Each row was made from one small tree. The marks that hang from a mark follow it in brackets, in the order of their numbers. Every link used is in the known rows. Write each row's tree.
Known rows:
K_360{K_19}: [  7   2 -22   1  13   2 -11   9  -7  17   3  14   5   9 -10  -2  -1  -3
 -13  15 -12]
K_413{K_166}: [  8  -4 -11 -14   9   1 -22  -1   8  18 -28  10  -6   7   5   5 -16  10
   3   9   7]
K_360{K_19{K_166{K_413}}}: [ -2  -5 -27  -6  33 -12 -18  23  -6  32 -16  25  -9  17 -13   2  -3   0
  -7  34 -25]
K_216{K_390{K_177{K_970}} K_413}: [-10  26 -14   8  18   7 -19   1 -36 -42  23 -30  44  -8  43 -36 -22  17
  30 -23 -14]
K_390{K_177{K_970}}: [ 21  -1  30   6  -3  -1 -17  -9  -4 -31  39 -19  27  -2   8  -4   5   7
  29 -18  -4]
K_166{K_19{K_360} K_413{K_216}}: [ -2   6 -18   2  47  -1 -15  18  -5  50 -49  -8 -42  -1 -22  42  13   4
  19  23 -12]
K_970{K_177 K_216{K_413{K_166{K_19}}}}: [ 31  42 -12  30  28 -19 -33  -8   4 -12   8   0  10   9  30  18 -27   8
  25 -24 -13]
K_970{K_177 K_216{K_390 K_413{K_166{K_19{K_360}}}}}: [ 27  46 -17  36  34  -9 -34  -2  -8 -10   6  -3  20   5  25  -4 -33  18
  26 -33 -19]
K_413{K_166{K_19{K_360}} K_216{K_390{K_177{K_970}}}}: [ 23   3  -1   0  36  25 -44   1  -5  34 -31  -9   3   4  -5  13 -16  25
  42  -8  -4]
K_177{K_970}: [  9   1  17 -10   4   1  -5   5   0 -14  25 -14  10  10   9  -6   4  -4
  23 -17  -4]
K_216{K_413}: [-16  25 -27  -6  13  -3  -6   6 -16 -10 -10 -10   5   3  34   0  -5   1
  -2   9  -8]
K_390{K_177{K_970{K_216{K_413}}}}: [ 26  16  25  15   5  -7 -22 -12  -9 -36  44 -23  27  -2  23   4  -5   9
  33 -22 -12]
K_166{K_19{K_360} K_413{K_216{K_390}}}: [ -6   8 -22   8  50   3 -16  19 -14  44 -47 -11 -33  -6 -21  25   4   9
  25  14 -14]
K_166{K_19{K_360} K_413{K_216{K_390{K_177}}}}: [ -1   7 -16  12  48   3 -20  14 -15  37 -39 -14 -25  -9 -20  26   4  13
  29  12 -13]
K_970{K_177 K_216{K_390 K_413{K_166}}}: [ 25  44 -12  39  28 -13 -29 -11 -11 -24  19  -5  29   3  32  -7 -42  18
  29 -43 -18]
K_216{K_390{K_177{K_970}} K_413{K_166{K_19{K_360}}}}: [ -4  24 -29  -4  31  11 -42  12 -27 -14 -13 -22  28   0  40 -29 -22  24
  31  -5 -11]
K_166{K_19{K_360}}: [  3   2 -14  -5  16   8 -14  22   6  32 -33   4 -22   5 -13   7  20   1
  -3  22  -2]
K_360{K_19{K_166{K_413{K_216{K_390{K_177{K_970}}}}}}}: [  7  -3 -14   2  39  -5 -26  18 -16  21   0  12   7  15 -12   0 -10   6
  15  15 -30]
K_390{K_177{K_970} K_216{K_413{K_166{K_19}}}}: [ 30  29   9  16  17   6 -39 -22 -13 -37  31 -30  24  -9  46  18 -12  21
  50  -6  -3]

Write each row's tree:
[ 28  44  -1  38  20 -21 -17 -12  -2 -26  29  -5  18   6  28  14 -20   4
  20 -33 -18]	K_970{K_177 K_216{K_413}}
[ -9  24 -38   1  30  10 -39   9 -28  -7 -25 -14  23  -5  37 -26 -23  27
  20   3  -7]	K_216{K_390{K_177} K_413{K_166{K_19{K_360}}}}
[ 27  14  16  10  12  -4 -35  -8  -4 -25  27 -19  20   0  26   6  -9  12
  38 -15  -8]	K_390{K_177{K_970{K_216{K_413{K_166{K_19}}}}}}
[ 10   3  -6   1  26  19 -25  -9  -8  26 -27  -3   6   3  -1   9 -33  22
  29 -15   0]	K_413{K_166 K_216{K_390}}
[ -5  -8   1   3  37 -12 -16  12  -8  17 -20   6  -7   6  -7   9 -12  14
  25  13 -22]	K_19{K_166{K_413{K_216{K_390{K_177}}}}}
[ 13   4 -17  -4  37  26 -36   6  -3  48 -49   0 -10   5 -10  14 -18  22
  27   1  -2]	K_413{K_166{K_19{K_360}} K_216{K_390}}
[ 25  45 -18  38  33 -11 -34  -7  -8 -19  11  -4  25   2  33  -6 -40  16
  33 -37 -16]	K_970{K_177 K_216{K_390 K_413{K_166{K_19}}}}
[ 14  26  -3   2  27   3 -26  12 -10  -7  13 -19   8  11  27  -9 -15  11
  34 -22 -17]	K_177{K_970{K_216{K_390 K_413{K_166{K_19{K_360}}}}}}
[-21  24 -50  -7  31  11 -30  14 -24  -1 -35 -10  13  -2  42 -29 -33  18
  17   2  -3]	K_216{K_390 K_413{K_166{K_19}}}
[ 18   2 -11 -10  32  18 -35   5   9  55 -54   4 -24  12 -13  37  -4  14
  19  14   0]	K_413{K_166{K_19{K_360}} K_216}
[ 32  42  -7  31  24 -20 -28 -11   2 -17  15   0  15   9  29  16 -27   9
  21 -29 -16]	K_970{K_177 K_216{K_413{K_166}}}
[ 28  15  21  10   8  -6 -29 -11  -6 -29  35 -20  24   1  25   5 -10  13
  34 -20 -10]	K_390{K_177{K_970{K_216{K_413{K_166}}}}}
[ -8   4 -25  -4  38  -9 -13  25  -3  39 -47  -3 -41  -2 -17  22  16   1
   6  31  -9]	K_166{K_19{K_360} K_413}
[ 26  29  -3  22  16   7 -37 -20 -15 -17   9 -18  12 -12  32  24  -5  25
  28  10  -3]	K_390{K_177 K_216{K_413{K_166{K_19{K_360}}}}}
[ 15   0 -11  -8  31  15 -34  -2  10  44 -45   2 -17   7  -2  35 -16  11
  28   8   6]	K_413{K_166{K_19} K_216}
[ 22  31   8  31   5   3 -20 -30 -21 -39  35 -25  23 -19  37  19  -8  19
  30  -3  -5]	K_390{K_177 K_216{K_413}}
[  9   3 -16  -1  35  22 -36  -1  -3  36 -42  -3  -3   2   1  12 -30  19
  37  -6   4]	K_413{K_166{K_19} K_216{K_390}}
[ 11  31 -21   9  21  10 -23  -7  -9   3 -13  -9  -9  -3  30  23  -8  16
  15  15  -2]	K_390{K_216{K_413{K_166{K_19{K_360}}}}}
[ -2  -7   7   0  38 -12 -17  14  -9  12 -11   1  -3   9  -5   7 -10  12
  34   7 -24]	K_19{K_166{K_413{K_216{K_390{K_177{K_970}}}}}}
[  9  36  -6  33  18  -4 -17  -9 -24 -27  26 -19  22 -10  34  -9 -33  18
  24 -27 -18]	K_970{K_216{K_390{K_177} K_413}}
